Each row was made from one path, in order. Every step used is in the known rows, and no mark comes twice. Write each row's path.
(in the rows, 128 means zero)
Known rows:
l y a: | 130 |  85 | 181 | 117 | 133 | 113 | 157 |  97 | 152 | 113 | 164 | 117 |  76 | 100 |  99 | 167 | 127 | 124 | 160 | 130 | 161 | 157 | 136 | 138 | 103 |
a y n: | 148 |  95 | 177 | 133 | 146 | 121 | 172 |  95 | 118 |  70 | 149 | 123 |  66 | 102 | 108 | 125 | 117 | 139 | 195 | 141 |  89 | 128 | 127 | 158 |  87 |
l b a: | 121 |  85 | 185 | 119 | 127 | 115 | 152 |  98 | 139 | 127 | 151 | 122 | 124 | 100 | 133 | 148 | 104 | 122 | 124 | 130 | 133 | 111 | 122 | 140 | 122 |
g n b a u l: | 110 | 100 | 166 | 116 | 132 | 137 | 164 |  92 | 101 | 111 | 182 | 120 | 134 | 110 | 104 |  98 | 136 | 126 |  74 | 123 |  88 |  93 | 122 | 120 | 113 |
u n y a b: | 159 | 111 | 179 | 120 | 144 | 114 | 165 |  79 | 106 | 116 | 184 | 112 | 108 |  98 |  56 | 102 | 149 | 131 | 187 | 131 | 130 | 112 | 134 | 148 | 105 |
l b a u n: | 118 |  94 | 178 | 132 | 131 | 104 | 171 |  96 | 117 | 118 | 157 | 115 | 100 | 105 | 121 | 112 | 136 | 117 | 170 | 127 | 108 | 132 | 120 | 138 |  98 |
y l u n: | 111 | 124 | 184 | 145 | 126 | 101 | 162 |  95 | 136 | 110 | 175 | 109 |  62 | 104 | 117 | 124 | 135 | 120 | 184 | 147 |  86 | 139 | 133 | 129 |  84 |
b l y: | 123 |  89 | 174 | 120 | 127 | 128 | 131 | 106 | 144 | 135 | 152 | 121 | 109 |  95 | 109 | 163 | 102 | 123 | 109 | 124 | 151 | 140 | 126 | 145 | 117 |
l u n y: | 137 | 114 | 189 | 131 | 132 | 114 | 154 |  94 | 108 | 147 | 178 | 120 | 118 | 104 | 102 | 119 | 131 | 125 | 182 | 137 | 128 | 110 | 126 | 140 | 127 |
a b: | 135 | 101 | 167 | 119 | 139 | 135 | 166 |  83 | 128 |  92 | 161 | 116 | 105 |  94 | 111 | 137 | 107 | 130 | 126 | 139 | 110 | 103 | 131 | 139 | 124 |
y a u n: | 144 | 115 | 174 | 126 | 144 | 103 | 189 |  89 | 116 |  89 | 172 | 114 |  68 | 107 |  89 | 111 | 171 | 122 | 191 | 129 | 106 | 146 | 129 | 139 |  72 |
u l b: | 122 |  82 | 181 | 130 | 124 | 105 | 157 |  85 | 135 | 120 | 165 | 114 | 105 |  84 |  78 | 128 | 123 | 124 | 162 | 122 | 121 | 132 | 122 | 131 | 114 |
l u n y a: | 145 | 110 | 195 | 129 | 135 | 103 | 163 |  92 | 117 | 141 | 183 | 119 |  99 | 103 |  93 | 120 | 157 | 122 | 209 | 136 | 140 | 122 | 129 | 139 | 108 |
g n b: | 118 | 121 | 182 | 106 | 134 | 124 | 162 |  89 | 113 | 109 | 180 | 121 | 140 | 116 |  69 | 132 | 119 | 126 |  34 | 129 | 112 |  91 | 119 | 123 | 131 |
b a u: | 136 |  94 | 165 | 117 | 139 | 137 | 170 | 101 | 124 | 102 | 155 | 124 | 112 | 107 | 160 | 131 | 125 | 131 | 127 | 133 | 106 | 114 | 127 | 142 | 101 |
n b a y: | 118 |  93 | 172 | 107 | 137 | 145 | 150 | 105 | 118 | 105 | 158 | 130 | 138 | 126 | 136 | 133 |  95 | 138 | 103 | 128 | 139 |  86 | 127 | 154 |  99 |
u n b: | 117 | 138 | 183 | 115 | 133 | 118 | 157 |  89 | 108 | 115 | 177 | 118 | 129 | 120 |  67 | 120 | 124 | 125 | 104 | 123 | 120 | 100 | 125 | 137 | 110 |
g n u l b a: | 123 |  83 | 170 | 115 | 117 | 111 | 155 |  87 | 110 | 145 | 176 | 116 | 142 |  95 | 105 |  84 | 123 | 124 |  99 | 125 |  78 | 102 | 111 | 117 | 132 |
n b l u: |  91 | 108 | 185 | 121 | 124 | 132 | 148 | 100 | 130 | 135 | 162 | 129 | 124 | 108 | 139 | 146 | 110 | 115 |  80 | 131 | 142 |  86 | 114 | 140 | 128 |
g n b l: | 119 | 120 | 180 | 110 | 131 | 127 | 146 |  94 | 112 | 123 | 172 | 125 | 148 | 112 |  71 | 127 | 114 | 120 |  14 | 124 | 116 |  87 | 113 | 132 | 126 |
y l b a: | 110 |  86 | 184 | 124 | 123 | 109 | 152 |  96 | 154 | 114 | 160 | 114 |  92 | 102 | 127 | 145 | 110 | 129 | 129 | 135 | 110 | 132 | 128 | 136 |  93 |
g n y: | 161 | 105 | 182 | 107 | 139 | 123 | 154 |  88 | 107 | 128 | 184 | 122 | 145 | 104 |  58 | 120 | 125 | 138 |  78 | 131 | 115 | 106 | 123 | 132 | 134 |
u l b a y: | 128 |  57 | 170 | 131 | 128 | 118 | 148 | 101 | 129 | 120 | 153 | 121 | 111 |  95 | 119 | 119 | 106 | 129 | 195 | 125 | 124 | 120 | 124 | 147 |  95 |
y n: | 140 | 116 | 185 | 130 | 140 | 117 | 167 |  88 | 126 |  84 | 154 | 121 |  77 |  97 | 101 | 132 | 125 | 132 | 155 | 138 |  77 | 119 | 125 | 146 | 110 |
g n b a: | 116 | 114 | 182 | 104 | 131 | 134 | 150 |  98 | 114 | 122 | 173 | 125 | 157 | 121 | 105 | 131 | 111 | 123 |  28 | 127 | 109 |  75 | 122 | 127 | 131 |
n y a b l u: | 136 |  81 | 181 | 125 | 135 | 130 | 156 |  89 | 129 | 134 | 169 | 123 |  99 |  85 | 130 | 130 | 131 | 124 | 163 | 141 | 152 |  98 | 123 | 149 | 123 |
b a y l u n: | 118 |  98 | 175 | 147 | 129 | 113 | 153 | 109 | 129 | 108 | 163 | 115 |  72 | 114 | 158 | 115 | 118 | 126 | 221 | 151 |  91 | 126 | 135 | 146 |  63 |
g n: | 146 | 113 | 178 | 115 | 136 | 115 | 162 |  91 | 122 | 106 | 171 | 119 | 120 | 104 |  79 | 134 | 123 | 123 |  80 | 136 |  95 | 112 | 125 | 125 | 123 |

Which path is each row?
| 124 |  78 | 174 | 120 | 136 | 124 | 161 |  88 | 148 | 102 | 164 | 111 |  68 |  90 | 103 | 161 | 121 | 124 | 170 | 136 | 152 | 144 | 137 | 137 | 113 | -> l y a b
| 163 | 117 | 188 | 117 | 141 | 107 | 158 |  88 | 109 | 128 | 183 | 118 | 113 | 107 |  54 | 112 | 155 | 131 | 176 | 124 | 138 | 127 | 132 | 148 |  96 | -> u n y a
|  84 |  87 | 177 | 125 | 128 | 138 | 154 | 108 | 138 | 106 | 165 | 123 |  90 | 123 | 174 | 138 | 103 | 135 | 136 | 148 | 117 | 105 | 131 | 143 |  77 | -> n b a y l u
| 123 |  77 | 175 | 121 | 132 | 117 | 168 |  93 | 111 | 103 | 145 | 124 |  90 | 105 | 151 |  95 | 110 | 140 | 179 | 136 |  81 | 117 | 111 | 155 | 102 | -> l b a y n u
| 145 | 109 | 162 | 111 | 127 | 120 | 163 |  81 |  99 | 123 | 187 | 115 | 132 |  98 |  80 |  82 | 136 | 130 |  96 | 126 |  62 | 105 | 118 | 116 | 128 | -> g n u l
| 119 |  97 | 180 | 133 | 127 | 124 | 148 | 103 | 138 | 131 | 152 | 127 | 105 |  93 | 153 | 147 | 111 | 114 | 128 | 137 | 121 | 108 | 119 | 142 | 123 | -> b l u
| 122 |  77 | 156 | 114 | 126 | 126 | 163 |  78 | 127 | 118 | 180 | 107 |  80 |  85 | 103 | 107 | 134 | 132 | 175 | 128 | 120 | 136 | 131 | 128 | 112 | -> n u l y a b
| 124 | 106 | 192 | 128 | 128 |  91 | 153 |  85 | 120 | 130 | 185 | 106 | 103 | 103 |  38 | 107 | 135 | 138 | 161 | 131 | 115 | 151 | 126 | 139 |  90 | -> u n y l b
| 123 |  77 | 171 | 118 | 138 | 119 | 178 |  96 | 141 |  98 | 165 | 115 |  54 | 101 | 113 | 157 | 147 | 127 | 175 | 131 | 150 | 174 | 130 | 136 |  89 | -> l y a u
| 124 |  82 | 169 | 127 | 126 | 124 | 141 |  95 | 139 | 126 | 168 | 114 |  95 |  89 |  86 | 146 | 114 | 127 | 164 | 123 | 135 | 149 | 134 | 131 | 117 | -> u l y
| 118 |  96 | 179 | 130 | 123 | 103 | 172 |  75 | 113 | 111 | 166 | 114 |  83 |  85 |  90 |  83 | 133 | 133 | 176 | 125 |  62 | 130 | 112 | 133 | 120 | -> y n u l b
| 114 |  85 | 173 | 137 | 132 | 119 | 168 | 100 | 143 |  90 | 165 | 117 |  56 | 107 | 150 | 141 | 117 | 135 | 192 | 155 | 106 | 141 | 132 | 141 |  72 | -> a y l u
| 140 |  97 | 174 | 118 | 142 | 123 | 176 |  81 | 138 |  85 | 166 | 116 |  83 |  93 | 111 | 138 | 132 | 126 | 155 | 139 | 122 | 112 | 133 | 140 | 107 | -> y a b
| 119 |  89 | 169 | 116 | 119 | 110 | 165 |  79 | 119 | 131 | 172 | 114 | 120 |  90 |  95 |  96 | 125 | 131 | 137 | 121 | 102 | 126 | 115 | 128 | 123 | -> n u l b
| 121 |  99 | 186 | 125 | 129 | 123 | 156 |  93 | 137 | 125 | 181 | 117 |  94 | 101 | 124 | 137 | 124 | 140 | 148 | 148 | 115 | 127 | 131 | 135 | 103 | -> n y l u
| 107 | 129 | 174 | 118 | 138 | 122 | 179 |  90 | 101 |  98 | 176 | 116 | 110 | 121 |  81 | 107 | 142 | 127 | 119 | 125 | 112 | 117 | 122 | 134 |  95 | -> a u n b
| 110 |  94 | 186 | 125 | 125 |  99 | 165 |  88 | 153 |  99 | 167 | 110 |  78 |  98 |  93 | 143 | 120 | 131 | 134 | 137 | 111 | 153 | 125 | 133 |  89 | -> y l b
| 122 |  74 | 179 | 129 | 122 | 115 | 146 |  94 | 137 | 134 | 158 | 119 | 119 |  90 | 116 | 128 | 113 | 120 | 156 | 121 | 115 | 116 | 124 | 136 | 114 | -> u l b a
| 123 |  63 | 160 | 117 | 123 | 122 | 156 |  94 | 112 | 131 | 160 | 121 | 126 | 100 | 139 |  89 | 111 | 136 | 174 | 122 | 102 | 113 | 118 | 144 | 100 | -> n u l b a y
| 116 |  82 | 169 | 115 | 117 | 120 | 152 |  89 | 119 | 143 | 166 | 119 | 135 |  95 | 132 |  96 | 115 | 128 | 136 | 119 |  99 | 104 | 117 | 132 | 125 | -> n u l b a
| 135 | 100 | 165 | 122 | 135 | 137 | 150 |  88 | 128 | 105 | 154 | 120 | 114 |  88 | 113 | 133 | 105 | 123 | 105 | 133 | 109 |  98 | 124 | 149 | 123 | -> a b l
|  89 | 113 | 180 | 136 | 129 | 113 | 163 |  98 | 121 |  99 | 179 | 113 |  71 | 123 | 109 | 116 | 125 | 129 | 179 | 146 | 111 | 128 | 127 | 138 |  67 | -> a y l u n b
| 131 |  87 | 167 | 112 | 124 | 109 | 159 |  86 | 121 | 132 | 190 | 111 |  97 |  96 |  73 | 103 | 147 | 126 | 136 | 123 | 107 | 146 | 124 | 115 | 112 | -> g n u l y a
| 128 | 102 | 187 | 124 | 130 | 114 | 159 |  91 | 127 | 127 | 192 | 114 |  99 | 103 |  96 | 126 | 132 | 135 | 112 | 152 |  98 | 125 | 125 | 120 | 112 | -> g n y l u
| 107 | 110 | 179 | 120 | 140 | 140 | 174 |  94 | 111 |  83 | 157 | 126 |  93 | 115 | 144 | 119 | 130 | 135 | 117 | 133 |  85 | 101 | 119 | 145 | 103 | -> y n b a u
| 165 | 102 | 188 | 106 | 142 | 112 | 163 |  86 | 114 | 121 | 188 | 121 | 122 | 104 |  54 | 125 | 149 | 134 | 105 | 131 | 127 | 117 | 125 | 133 | 116 | -> g n y a
| 125 |  85 | 166 | 110 | 123 | 117 | 157 |  88 | 128 | 131 | 180 | 113 |  88 |  95 |  99 | 114 | 141 | 131 | 171 | 119 | 128 | 149 | 131 | 128 | 104 | -> n u l y a
|  81 | 133 | 190 | 135 | 123 | 110 | 161 |  92 | 129 | 113 | 184 | 111 |  82 | 118 | 105 | 123 | 130 | 121 | 141 | 142 | 102 | 120 | 128 | 126 |  88 | -> y l u n b
| 143 |  94 | 165 | 115 | 138 | 135 | 166 |  97 | 104 |  95 | 149 | 128 |  97 | 113 | 163 |  89 | 112 | 145 | 166 | 137 |  62 | 101 | 121 | 160 |  94 | -> b a y n u
| 103 | 103 | 171 | 106 | 137 | 147 | 168 |  98 | 116 | 105 | 163 | 126 | 130 | 119 | 147 | 131 | 123 | 132 |  79 | 125 | 124 |  96 | 123 | 139 | 107 | -> n b a u
| 143 | 103 | 165 | 118 | 141 | 124 | 178 |  88 | 101 |  82 | 157 | 123 |  80 | 108 | 125 |  93 | 120 | 147 | 173 | 139 |  67 | 119 | 118 | 155 |  93 | -> a y n u
| 160 |  98 | 187 | 106 | 142 | 121 | 162 |  89 | 123 | 122 | 178 | 123 | 117 | 105 |  81 | 135 | 143 | 139 | 141 | 129 | 145 | 122 | 131 | 148 | 105 | -> n y a
| 138 | 119 | 169 | 129 | 141 | 114 | 180 |  91 | 106 |  94 | 167 | 114 |  91 | 106 |  93 | 110 | 147 | 125 | 159 | 129 |  95 | 138 | 126 | 137 |  91 | -> a u n
| 121 |  70 | 176 | 130 | 133 | 100 | 188 |  83 | 136 |  98 | 170 | 112 |  60 |  87 |  91 | 117 | 163 | 123 | 197 | 122 | 126 | 161 | 121 | 130 |  82 | -> y a u l b
| 155 |  92 | 177 | 109 | 144 | 131 | 167 |  78 | 122 | 110 | 177 | 118 | 110 |  94 |  82 | 126 | 135 | 138 | 151 | 135 | 140 | 107 | 133 | 147 | 117 | -> n y a b
| 117 | 111 | 173 | 146 | 129 | 120 | 151 |  92 | 120 | 125 | 159 | 116 |  93 |  88 | 129 | 117 | 120 | 105 | 172 | 141 | 104 |  97 | 124 | 141 | 122 | -> a b l u n
| 102 |  79 | 174 | 126 | 128 | 114 | 173 |  94 | 144 |  95 | 160 | 112 |  72 | 102 | 144 | 129 | 128 | 133 | 138 | 138 | 100 | 151 | 124 | 134 |  76 | -> y l b a u
| 146 |  84 | 165 | 118 | 140 | 138 | 151 | 108 | 124 | 103 | 148 | 128 | 118 | 113 | 151 | 136 | 100 | 135 | 147 | 133 | 117 | 104 | 132 | 156 |  94 | -> b a y
| 125 |  74 | 170 | 120 | 135 | 120 | 163 | 102 | 139 | 111 | 156 | 119 |  62 |  97 | 117 | 151 | 145 | 122 | 150 | 122 | 156 | 167 | 124 | 146 |  86 | -> b l y a u
